In the rows, zero is written as 128.
Known rows, with every step that occurs:
roru > sukunek > gifi > gupe > baveg: [ 85 160 156  93 102 201 126 165 142 121 129 173 127 157 158 119 119 177
  50 117 136 129 163 170 172 109 159]
baveg > sukunek > gifi > gupe > sasemat: [112 172 149 119 135 148 140 179 147 122 122 143 138 187 136 108 146 128
  54 126  72 127 171 126 141 112 151]
baveg > sukunek > gifi > gupe > guko > pepu > sasemat: [143 182 160 164 143 101 138 147 125 122 128 129 138 221 137  92 133  64
  50 136  70 113 164  25 151 130 156]
zodo > sukunek > guko > gupe > gifi: [122 142 149 116 147  84 168 126 123 122 118 156 128 149 139 129 137 170
  39 134 135 108 153 100 133 111 176]
roru > sukunek > guko > pepu: [125 165 126 122 138 141 145  49 137 134 131 158 108 138 148 139 111 100
 114 136 127 112 109 119 135 122 153]
baveg > sukunek > gifi > gupe: [105 161 134 114 130 139 154 185 146 128 121 139 124 181 143 116 141 174
  50 120 104 127 171 123 120 118 151]
sukunek > gifi: [108 153 131 139 122 158 144 133 139 132 139 134 112 161 131 131 138 150
  79 129 134 142 148 132 117 108 147]
guko > pepu > sasemat: [136 161 142 158 137 111 131  82 117 126 159 116 128 174 121 127 118  46
 147 148 126  98 140  44 132 122 150]
baveg > sukunek > guko > pepu: [126 175 130 135 154  89 155 138 131 134 119 135 109 168 137 142 138 114
 120 136 129 106 123  70 101 128 143]
sava > gupe: [133 148 129 107 117 110 140 125 144 125 158 133 126 148 143 107 137 156
 147 129  92 126 156 130 106 107 144]
roru > sukunek > guko: [110 159 119 104 119 162 146  67 143 134 117 161 104 123 148 138 113 140
 101 129 120 121 125 164 124 108 153]
pepu > guko: [119 144 137 134 117  81 127 135 127 130 130 131 124 151 119 125 113 116
 146 137  91 102 154  96 119 105 156]
pepu > guko > sukunek > roru: [104 160 138 128 107  82 117 188 138 119 119 162 131 132 101 123 109 117
 129 139  79 106 135  94 110 109 167]
gifi > gupe > baveg: [ 88 164 158 101 113 123 134 201 136 114 142 145 132 159 146 118 134 162
 106 121 159 117 170 143 160 105 152]
roru > sukunek: [108 140 121  94 109 163 136  75 143 130 130 153 119 120 151 139  96 127
 141 136  98 109 148 174 131 106 158]
guko > sukunek > gifi > gupe > sava: [ 91 175 137  89 131 209 151 208 149 105 165 149 141 190 111  94 151 176
  43 121 173 165 153 124 175 107 155]
zodo > sukunek > guko: [111 142 125 131 140 140 154 114 138 140 127 153 112 134 139 122 137 159
  86 127 118 109 128 159 110 119 149]
sukunek > baveg: [ 96 129 128 152 130 118 147  98 146 132 128 131 127 155 145 133 137 134
 110 135  89 124 155 130  99 106 154]
zodo > sukunek: [110 127 125 124 131 139 150 121 138 135 137 144 130 131 145 122 123 141
 124 136  96  97 149 176 121 116 155]
zodo > sukunek > gifi > gupe: [107 134 134 126 136 168 155 137 149 133 137 153 132 164 144  97 141 169
  32 121 108 117 161 166 140 124 159]
zodo > sukunek > guko > gupe: [118 147 137 121 151 125 159  98 127 132 109 152 121 145 134 132 137 167
  69 131 130 108 137 127 134 117 162]
sava > gupe > guko > sukunek > baveg: [120 151 146 150 112 116 133 146 158 117 144 156 142 164 127  73 141 130
 106 134  23 151 159 112 110 106 153]
zodo > sukunek > gifi: [110 129 128 143 132 178 149 134 138 140 135 149 124 152 138 120 136 160
  69 130 106 120 145 162 118 120 151]

Rows:
[ 88 184 154  91 128 105 145 236 134 121 109 152 116 168 148 126 149 198
  73 114 150 115 156 118 131 115 147] | gifi > gupe > baveg > sukunek > guko
[ 94 123 122 128 118 164 138  55 152 134 116 153 127 133 159 136 108 133
 110 137  61 110 149 172 113 108 163] | roru > sukunek > baveg
[134 162 164 126 130  71 117 117 118 114 114 134 147 169 109 125 119  80
 130 143  59 101 161  61 159  96 172] | pepu > guko > gupe > sasemat
[ 85 169 155  87 119 113 135 243 135 117 120 143 135 166 153 127 132 176
 110 121 125 101 176 134 140 112 151] | gifi > gupe > baveg > sukunek
[136 141 141 103 112  59 152 155 140 114 166 135 132 150 151 108 135 159
 119 133  95 130 171 111 106 103 159] | sava > gupe > gifi
[121 156 145  86 125 104 159  87 129 117 105 168 118 139 148 145 112 153
  54 136 133 123 151 102 145 100 178] | roru > sukunek > guko > gupe > gifi
[131 173 148 136 104 158 133 181 149 118 149 162 129 171 114  72 145 145
  75 128  68 171 156 113 124 108 144] | sava > gupe > guko > sukunek > gifi
[119 147 154 108 126  63 155 140 123 111 132 134 136 157 138 139 125 138
  89 142 140 121 178  80 142  96 175] | guko > gupe > gifi
[132 168 151 146 135  73 147 116 139 118 145 137 140 177 149  98 126  59
 105 135  95 115 157 100 167 114 159] | gifi > gupe > guko > pepu
[144 177 163 181 137 107 133  97 127 120 149 131 136 214 130  86 135  44
  43 135 105 127 158  36 170 123 159] | sukunek > gifi > gupe > guko > pepu > sasemat
[143 157 141 121 113  87 138 129 143 123 151 138 129 154 149  91 135 133
 137 131  56 136 162 131 120 101 149] | sava > gupe > guko
[110 169 124 116 139 108 157 153 135 135 111 138 104 154 136 140 140 158
 105 129 118 118 138 117  90 115 142] | baveg > sukunek > guko
[110 171 127  55 145 171 153  81 128 117 120 154 124 155 149 148 124 167
  80 130 172 131 127 124 173 101 168] | roru > sukunek > guko > gupe > sava
[112 157 141 129 108 114 122 176 134 119 136 149 130 146  86 105 109 112
 146 141  82 118 148  84 125 105 157] | pepu > guko > sukunek
[106 148 132 100 113 192 145  93 155 127 130 161 123 153 152 112 116 151
  50 121 106 129 160 169 153 111 161] | roru > sukunek > gifi > gupe
[ 95 150 144 163 116 123 137 146 151 120 126 153 137 157 119  97 131 101
  96 140  55 143 156 126 121 102 157] | gupe > guko > sukunek > baveg
[ 87 166 162 116 114 153 134 212 137 119 142 150 127 179 143 115 149 181
  48 114 174 140 166 136 158 108 150] | sukunek > gifi > gupe > baveg
[111 169 152  99 112 128 129 251 131 126 132 147 123 174 149 117 153 226
  96 119 105 133 164 108 104 117 138] | sava > gupe > baveg > sukunek > gifi
[125 149 148 124 128  71 129 121 117 122 114 132 132 162 115 133 113 121
 128 140  99 100 162  56 144 102 171] | pepu > guko > gupe
[111 175 134  78 157 126 159 127 121 115 135 131 125 175 133 144 153 177
  77 129 203 140 134  89 162 100 161] | sukunek > guko > gupe > sava
[105 170 173 117 123  87 115 247 107 123  85 146 131 188 121 141 130 188
  74 130 108 109 170  32 143 112 164] | pepu > guko > gupe > baveg > sukunek > gifi
[116 164 131  90 131 144 147  57 132 126 101 159 110 134 141 144 113 144
  83 131 131 120 136 129 148 106 166] | roru > sukunek > guko > gupe
[116 157 142 118 107 172 140  99 152 125 122 168 128 161 158  96 116 122
  38 123  72 138 166 170 171 104 164] | roru > sukunek > gifi > gupe > guko
[105 166 170 100 122  54 114 238 104 119  89 142 138 168 124 146 117 163
 134 135  99  84 171  43 144 108 166] | pepu > guko > gupe > baveg > sukunek
[117 169 141 117 141 104 155  97 126 126 115 139 110 155 124 142 143 151
  79 130 157 134 140  94 132 104 158] | sukunek > guko > gupe
[120 156 144  85 143  94 130 153 112 113 131 124 146 178 123 137 125 148
 124 137 140 110 155  53 170  98 172] | pepu > guko > gupe > sava
[112 172 146 150 109 166 135 177 143 120 138 157 123 164 105  93 134 111
  67 133 102 165 151 122 139 103 148] | gupe > guko > sukunek > gifi
[ 78 179 167 115 105 189 130 252 143 109 147 167 131 173 109  97 144 179
  45 118 167 156 163 127 162 110 151] | guko > sukunek > gifi > gupe > baveg
[ 90 167 151 117 116 144 129 251 124 128 112 143 118 170 143 142 141 194
  84 125 139 128 159 114 119 113 142] | gupe > baveg > sukunek > gifi
[121 164 153 115 136  57 168 130 123 115 124 142 116 157 131 141 140 155
  52 134 160 132 157  68 130  99 170] | sukunek > guko > gupe > gifi
[ 91 181 147 105 127 113 139 226 125 127 107 147 107 153 141 146 144 190
 105 123 151 117 140 114 110 112 140] | gupe > baveg > sukunek > guko
[103 191 163 115 147  85 148 215 128 120 122 151 122 181 148 125 147 155
  85 121 161 106 139  71 140 129 146] | gifi > gupe > baveg > sukunek > guko > pepu
